Each row was made from one path, in order. Every step used is in the known rows, and no mark comes twice. Write each row's path.
Known rows
x > v: -1	-9	-90	71	70	-56	-80	-28	99	86	-68	-103	66	113	242	-66	-99	45	-17	61	44	21	77	-22	-32	176	41	48	-15	-7	26	120	-65	-104	37	-98	203	-17	-99
u > y > d > p: -29	-389	99	55	-278	-11	-130	25	-166	-490	-79	43	-118	-190	-130	-13	-192	48	74	-55	-253	-85	41	2	120	77	-223	-115	141	152	-14	-49	111	-214	-450	43	28	37	117
u > k > x > v: 121	57	-210	48	24	84	50	0	45	-2	-42	-100	52	47	379	10	-236	97	-67	50	55	30	67	-32	-66	89	104	42	298	-31	-80	159	-105	-380	65	358	250	298	36
x > v > m > y > u > k: -152	73	-194	164	-19	115	-134	-179	33	-90	-255	-62	-87	132	299	-76	-174	44	141	-8	-208	-177	406	91	-435	3	117	32	207	305	47	195	-216	-553	-284	-22	616	-27	32
y > d > p > m > c: 254	-332	1	394	-237	152	-5	78	-260	-315	264	187	145	-12	164	-26	-8	128	167	-72	-235	1	35	208	289	147	-103	-59	23	176	-45	64	153	-20	-419	81	283	61	77
m > k > u > y: 74	-130	27	269	-225	-192	-257	17	-146	-237	-311	61	21	-11	24	146	148	-10	-36	-117	-173	-11	20	-97	124	179	-39	-179	-26	191	-90	-42	160	-136	-138	13	121	-100	6
v > x: -94	12	63	-138	31	-45	19	-12	-53	-125	118	99	3	-11	182	-9	185	-227	48	110	-14	-74	206	-58	-81	76	85	-6	-30	-11	167	50	-103	30	3	110	7	-100	-55
u > k > m > v > x: -40	37	-125	-120	16	86	49	-99	40	47	43	65	-93	-113	295	-75	156	204	413	116	120	-62	381	32	-31	104	176	80	140	-83	101	-28	-299	-291	-13	258	441	-71	-25
m > y > x > k > u: 67	-14	-231	252	113	-42	42	-115	-256	-17	-447	-6	471	115	332	296	27	10	-4	-19	-74	75	76	-92	-244	-6	106	104	103	329	-30	-107	-191	-235	-302	66	227	-33	73
d > p: 51	-96	-97	9	-114	-5	30	48	-106	-227	153	-68	-121	-20	-99	-89	-76	-6	-6	84	-86	-53	-31	-15	163	-17	-139	34	-8	99	-114	58	-80	-73	-134	40	117	73	-6
u > y: -37	-99	85	85	-76	-149	-178	-22	-21	-236	-65	-15	-108	-90	-90	-60	-93	-11	-28	-132	-89	-53	64	-71	-55	-55	-122	-138	-7	20	-53	-38	127	-183	-167	-67	-99	-13	-64
v > m > p: 357	97	-11	150	-137	-144	-84	42	-20	-14	224	184	-26	63	116	34	31	-99	122	-81	-178	-53	162	157	-109	-58	95	-134	-58	167	45	52	-26	76	158	41	377	-135	35
v > m > k > u > y > x: 131	-136	127	422	-255	-236	-175	-42	-235	-290	-420	-1	147	69	54	215	235	-210	45	-164	-388	-61	140	-163	53	97	-91	-230	-42	251	-95	34	40	-79	-200	53	247	-248	93
c > m > y > d > p: 99	-136	-102	51	-146	249	-147	-160	-93	-250	80	61	35	-259	-31	-181	-248	47	115	139	-231	-80	133	17	-44	26	101	211	153	296	133	-2	281	-102	-336	95	434	174	122
k > m: -34	-50	-51	-17	-63	1	9	39	68	67	-30	-116	61	-61	-22	-9	43	191	234	61	-47	-47	-23	84	54	32	95	-4	-24	-64	-36	-104	-146	-82	-19	180	118	20	-48
m > k: 60	-14	21	140	-79	-115	-53	51	-61	-6	-65	161	96	110	-64	-50	218	-39	-39	8	-89	-121	-46	-38	38	214	-49	8	-43	9	-88	-11	57	109	42	-127	209	-75	-48
u > y > d > p > m: 26	-418	149	145	-373	208	-103	-18	-236	-501	161	47	27	-236	-89	-52	-127	109	52	-224	-295	-66	37	80	306	94	-252	-116	10	247	-123	41	238	-169	-569	57	112	86	30
c > m > y > d: 41	-2	-12	26	-91	286	-143	-197	20	-67	-34	94	160	-224	75	-79	-129	2	178	112	-95	10	119	31	-242	66	211	160	121	239	231	-120	351	-18	-209	36	343	39	153
c > m: 105	91	-62	55	-97	52	-40	-157	-16	-14	168	-68	125	-221	28	-128	-88	-4	48	94	38	8	64	-17	25	-78	3	120	-20	-9	164	21	275	-54	39	-86	30	-12	30
c > m > p > d: 526	-109	-166	-3	-208	-154	-294	-130	-136	322	479	22	76	-343	-63	-57	-143	34	98	-91	54	130	-23	45	38	15	-2	119	-40	-51	165	-37	280	-107	41	-59	361	-62	-72
x > v > m > y: -51	134	-167	207	-16	24	-207	-93	125	-49	-162	-36	55	187	331	-115	-167	-42	159	-93	-166	-49	231	44	-290	22	236	17	4	310	19	130	-167	28	-16	74	619	-32	-61
x > v > m > k > u > y: 154	-89	-32	418	-297	-233	-354	-36	17	-286	-410	13	31	151	387	62	67	-110	17	-196	-208	-28	117	-34	23	237	45	-195	-61	337	-99	163	27	-72	35	18	449	-194	8
y > d > p > m > k: 191	-317	55	170	-369	206	-4	-20	-225	-264	139	208	168	-5	-27	-116	118	110	-8	-53	-244	-115	-48	122	317	413	-165	53	-21	215	-145	90	192	128	-325	-85	386	-52	52
y > x > v > m > p: 381	53	-104	280	-6	-271	-126	35	56	152	8	-3	209	278	269	-1	-89	-105	64	-1	-194	-36	263	34	-145	126	-9	-58	-51	44	115	155	-189	-5	1	-64	505	-182	-21
x > k: 1	29	-112	159	2	-51	90	-121	-77	-34	-64	38	271	-57	250	12	-31	124	-22	-31	75	-50	-29	80	-28	55	-67	16	95	80	-107	40	-1	-79	15	-181	-24	21	15
k > x > v > m > y: 8	158	-196	211	35	123	-205	-29	104	-183	-42	-27	58	105	481	-125	-213	-115	74	-127	-232	-91	143	-13	-338	27	333	-31	80	382	-90	100	-269	-60	124	505	654	55	32
y > m > v > x > k: -135	133	-2	36	96	-15	-131	-117	44	-68	-20	197	217	-16	501	-10	173	-24	-20	35	212	-101	308	-10	-131	222	198	-9	75	119	19	-24	-171	76	-29	-63	208	-314	-78
k > u > y > d > p: 83	-433	20	96	-271	24	-167	-11	-145	-465	-218	-19	-131	-168	27	169	-109	65	-13	-44	-289	-1	18	9	202	23	-75	-108	140	258	-55	-38	112	-283	-462	244	30	60	194
c > m > y > u: -88	75	-175	40	72	166	-231	-189	-44	-96	28	-11	13	-237	-53	-231	-120	-12	45	56	-195	-125	165	-3	-343	-62	102	112	2	248	197	-46	187	-387	-323	-80	285	-71	72
u > y > m > v > x: -168	27	156	-18	60	-120	-355	-71	37	-266	22	185	-178	-105	162	-128	58	-140	4	-78	80	-49	356	-176	-100	152	111	-188	-52	69	84	-13	-40	-115	-238	44	159	-327	-119
k > x: 47	60	-23	-34	26	126	-17	34	-38	-87	60	40	39	-52	103	21	-77	-4	-28	-46	-61	-33	-93	-37	-12	-14	104	-73	53	-4	-132	-12	-75	-98	102	432	27	133	36
d > p > m > c: 247	-174	-145	441	-213	24	7	49	-314	-255	436	91	46	3	88	-132	12	20	133	-117	-117	-15	-20	102	338	-9	-192	-58	-72	146	-134	138	-4	-48	-240	39	258	13	-111

Which path is each row?
386	-206	-112	-21	-168	-192	-181	42	-43	376	268	31	123	-145	-96	57	1	242	317	-87	24	14	-102	128	98	60	66	-6	-20	-99	-30	-199	-161	-179	-33	191	471	-62	-138
k > m > p > d
39	20	-151	25	74	61	-74	88	75	-6	-3	-83	100	41	370	-90	-200	46	-68	-22	-41	-12	-28	-67	-80	150	156	-16	72	-2	-81	134	-136	-166	135	332	273	174	-28
k > x > v
78	-170	-122	90	-223	188	-3	77	-192	-238	344	-42	-7	-101	-29	-150	-64	91	6	-139	-118	-12	-38	23	300	14	-170	66	-63	151	-147	145	-2	-27	-253	2	125	87	-67
d > p > m
-20	55	-132	111	-5	231	-25	-147	-143	-94	373	209	289	-173	558	-143	199	160	164	-236	137	-23	277	125	45	165	13	-1	-128	179	-12	72	-97	18	-6	-100	347	-187	-25
p > m > v > x > k
71	-254	-149	-47	-255	231	85	-21	-101	-198	-216	16	-19	-120	-49	19	-161	294	365	237	-214	-156	121	79	-88	88	92	149	337	208	-51	-95	-118	-340	-509	355	562	227	86
u > k > m > y > d > p
23	-140	42	114	-131	-109	-194	-31	-118	-258	-202	-62	-78	-108	94	197	-18	1	8	-177	-88	129	-10	-73	59	-128	22	-153	-18	208	-14	-91	75	-264	-196	132	-69	-29	46
k > u > y
165	67	-140	498	-68	-208	-160	-28	66	-97	51	-15	95	248	483	-48	9	-82	227	-70	-117	-21	208	126	-55	69	82	-154	20	130	-21	235	-111	34	126	50	528	-112	-9
x > v > m > c
215	32	-129	-15	-27	-216	128	45	-132	33	98	258	325	-24	452	24	158	129	353	102	64	-208	258	171	-94	160	113	-82	-17	19	87	-131	-222	-114	79	43	340	-156	-154
v > x > k > m > p
319	11	-92	3	-70	-161	-47	161	25	151	131	157	66	-30	-15	-8	19	164	289	7	-17	-49	0	79	-16	61	134	-83	-70	-51	19	-110	-116	-89	39	99	366	-106	-73
k > m > p
205	27	-118	329	-235	-90	-156	-28	45	-67	-297	8	121	246	462	140	165	-82	33	-17	-144	-70	62	53	66	250	202	38	-49	273	-60	201	-109	112	170	59	563	-146	88
x > v > m > k > u
401	-257	-158	136	-66	-305	16	-43	-267	425	54	-20	533	-133	77	214	48	286	227	-51	-41	-32	-36	86	46	127	-139	59	48	-151	-72	-196	-248	-261	-145	-5	387	-115	-152
y > x > k > m > p > d
225	-68	-162	-2	-58	-62	74	35	-113	133	-55	48	-68	-80	-46	17	-30	291	245	137	-99	-130	199	141	-140	47	0	-72	168	-67	87	-59	-124	-606	-245	-5	375	1	24
y > u > k > m > p
-13	-108	4	-8	9	201	-85	-46	4	-60	-218	163	112	12	55	94	-77	72	112	18	-180	-31	97	22	-298	94	219	64	120	222	81	-126	33	25	-269	164	310	38	109
m > y > d
7	-190	-124	178	-179	171	-232	-54	73	-296	-170	0	0	96	295	-113	-246	-66	162	64	-354	-133	205	115	-117	129	163	76	148	449	-11	129	-180	-26	-331	165	741	28	99
x > v > m > y > d > p
65	-342	53	47	-306	313	34	8	-174	-298	207	36	117	-164	-6	-3	-75	118	59	-53	-207	-24	-17	135	274	140	-111	47	-12	227	-33	101	112	-4	-382	70	160	99	125
y > d > p > m
-75	-91	-80	-27	24	17	60	-132	-174	-27	-122	-44	-153	-51	-65	41	-15	117	-46	54	-47	-75	164	54	-143	-39	-132	13	187	-30	6	86	-18	-505	-304	-118	-46	26	110
y > u > k
3	-18	-130	122	-61	-39	77	-25	-31	29	-128	-72	353	-104	246	10	33	345	197	53	23	-165	-43	148	38	81	18	40	88	4	-121	-109	-149	-92	42	24	94	14	-22
x > k > m
78	-20	63	182	-153	-136	-183	54	-53	-69	-362	54	190	150	124	246	250	-167	-196	78	13	-10	60	-112	68	224	164	-41	27	159	-122	0	96	144	-90	58	91	-205	-14
y > m > k > u
136	70	-28	89	-18	-2	-35	76	-127	-90	-42	175	133	58	62	-20	114	-23	-91	-19	-134	-102	-163	-116	-11	199	36	-54	-10	6	-196	11	-4	55	160	314	240	1	38
m > k > x
163	9	-10	178	-167	229	-35	112	-198	-167	223	161	297	-53	93	-84	133	14	-54	-218	-125	-36	-170	-20	169	260	46	-77	-102	119	-261	79	105	32	63	285	290	41	-71
p > m > k > x
26	54	-72	105	-10	287	-100	-39	-80	-103	107	103	165	28	25	-93	-7	11	150	-225	-64	18	25	-9	-136	-71	123	39	-100	249	-32	29	51	-20	-239	54	322	30	-112
p > m > y
58	-305	188	60	-187	51	-172	-51	-71	-261	-327	4	-26	-121	175	313	-43	54	23	-85	-157	141	67	40	4	25	69	-144	93	168	19	-110	223	-228	-314	196	-65	-7	221
k > u > y > d
160	-106	48	454	-93	-307	-306	40	-114	-292	-252	17	-4	90	231	245	52	-127	3	-74	-72	92	131	-83	28	-51	87	-295	108	136	-69	-55	111	-205	-274	160	-11	-159	-47
k > u > y > m > c
29	23	-158	22	60	74	-72	-29	146	125	45	-48	-40	-95	44	-149	56	330	277	-7	-14	-23	1	68	87	80	195	-3	-151	-35	-30	-135	-226	-37	46	148	425	-163	68
k > m > v
141	176	-175	109	-1	120	-211	-166	93	42	229	-53	-57	-275	64	-277	-74	161	90	-54	100	113	119	-4	49	10	88	101	-94	27	158	-25	257	-55	93	-92	317	-132	104
c > m > v
-48	10	-149	137	-44	137	-68	-147	23	-146	-53	-165	-80	1	445	-87	-202	57	34	16	-216	-169	245	103	-224	-15	138	-78	275	154	-87	264	-183	-562	-16	343	338	115	144
y > u > k > x > v > m
178	2	-233	453	-50	-222	93	-26	-145	-6	-58	42	359	49	359	-12	109	314	360	21	-24	-81	-19	193	55	106	-31	-77	64	33	-133	-83	-154	-130	31	62	269	-32	-50
x > k > m > c
-1	123	-255	12	13	265	-103	-224	-140	-131	19	-21	-33	-336	59	-164	-246	49	57	55	-155	-127	177	-59	-388	-154	156	101	317	158	61	-18	183	-706	-288	305	288	218	117
c > m > y > u > k > x
13	-50	63	287	-75	-247	-367	81	95	-254	-287	6	162	137	253	-88	-109	-79	-250	-64	-140	-61	-26	-248	-71	370	-2	-201	97	50	-295	45	75	-161	-39	227	263	-75	-180
u > y > m > k > x > v
2	6	-77	61	-61	-89	63	-76	-191	-190	-70	108	262	-70	648	238	189	-48	61	71	138	-30	176	44	-59	104	101	19	59	155	78	37	-138	-103	60	134	-32	-70	35
v > x > k > u
-44	-113	102	147	12	-154	-27	-28	-124	-143	-212	-79	119	-40	-194	10	-54	-87	-9	-101	-166	33	54	-185	-54	-10	-261	-109	-23	-79	-5	-75	14	-265	-331	-64	-108	-104	-46
u > y > x
177	-12	-85	317	-45	-192	-13	50	-98	2	10	56	100	40	136	-20	101	162	363	63	-65	-75	9	87	98	47	64	-122	-27	-46	-24	-77	-138	-89	-23	213	279	-64	-40
k > m > c
112	56	92	270	-232	-84	-90	-44	2	-71	-97	134	33	120	33	-27	239	-103	21	-74	-172	-168	54	81	5	131	-25	-93	-73	194	-137	93	50	228	144	-39	333	-180	64
v > m > k
17	-177	41	182	1	-178	-93	-1	-220	-168	-337	-140	117	-8	-40	252	-22	-99	-99	-104	-197	138	51	-189	10	-35	-125	-146	54	55	67	-55	29	-359	-348	135	-106	-56	27
k > u > y > x
111	102	-102	-56	-47	124	146	-7	-101	-70	12	-43	-56	-100	136	83	-145	46	7	21	5	34	8	-35	-78	-87	69	-2	312	-37	-129	103	48	-318	57	415	81	267	104
u > k > x
-11	17	-176	216	188	-62	109	-135	-236	35	-286	65	458	135	111	84	-15	18	7	-4	-113	-42	94	-113	-296	85	-37	122	96	203	-32	-103	-175	-182	-282	-68	205	-53	-1
m > y > x > k
31	-264	-160	85	-156	198	17	-88	-81	-201	-249	118	268	-148	200	-28	-119	331	279	153	-212	-224	-18	127	-80	185	55	136	199	329	-158	-162	-212	-209	-435	202	520	68	104
x > k > m > y > d > p
306	-254	123	25	-206	-364	-504	59	-53	60	88	120	-7	-125	-139	122	-141	-23	-94	-242	-47	56	46	-93	-34	9	-57	-166	49	-38	-95	-145	111	-204	-341	-31	175	-186	-259
u > y > m > p > d
2	-41	-45	239	112	-93	164	-100	-196	31	-238	-16	456	11	157	96	25	21	-43	24	18	-49	54	-49	-36	51	-189	59	79	0	-55	0	-123	-118	-137	-183	-67	-43	23
y > x > k
28	-111	-152	32	-74	212	-63	22	-158	-329	523	161	-127	-182	194	-277	108	2	156	-141	-32	-76	203	19	270	139	-7	32	-218	200	40	101	-185	-16	-145	85	445	-93	-88
d > p > m > v > x
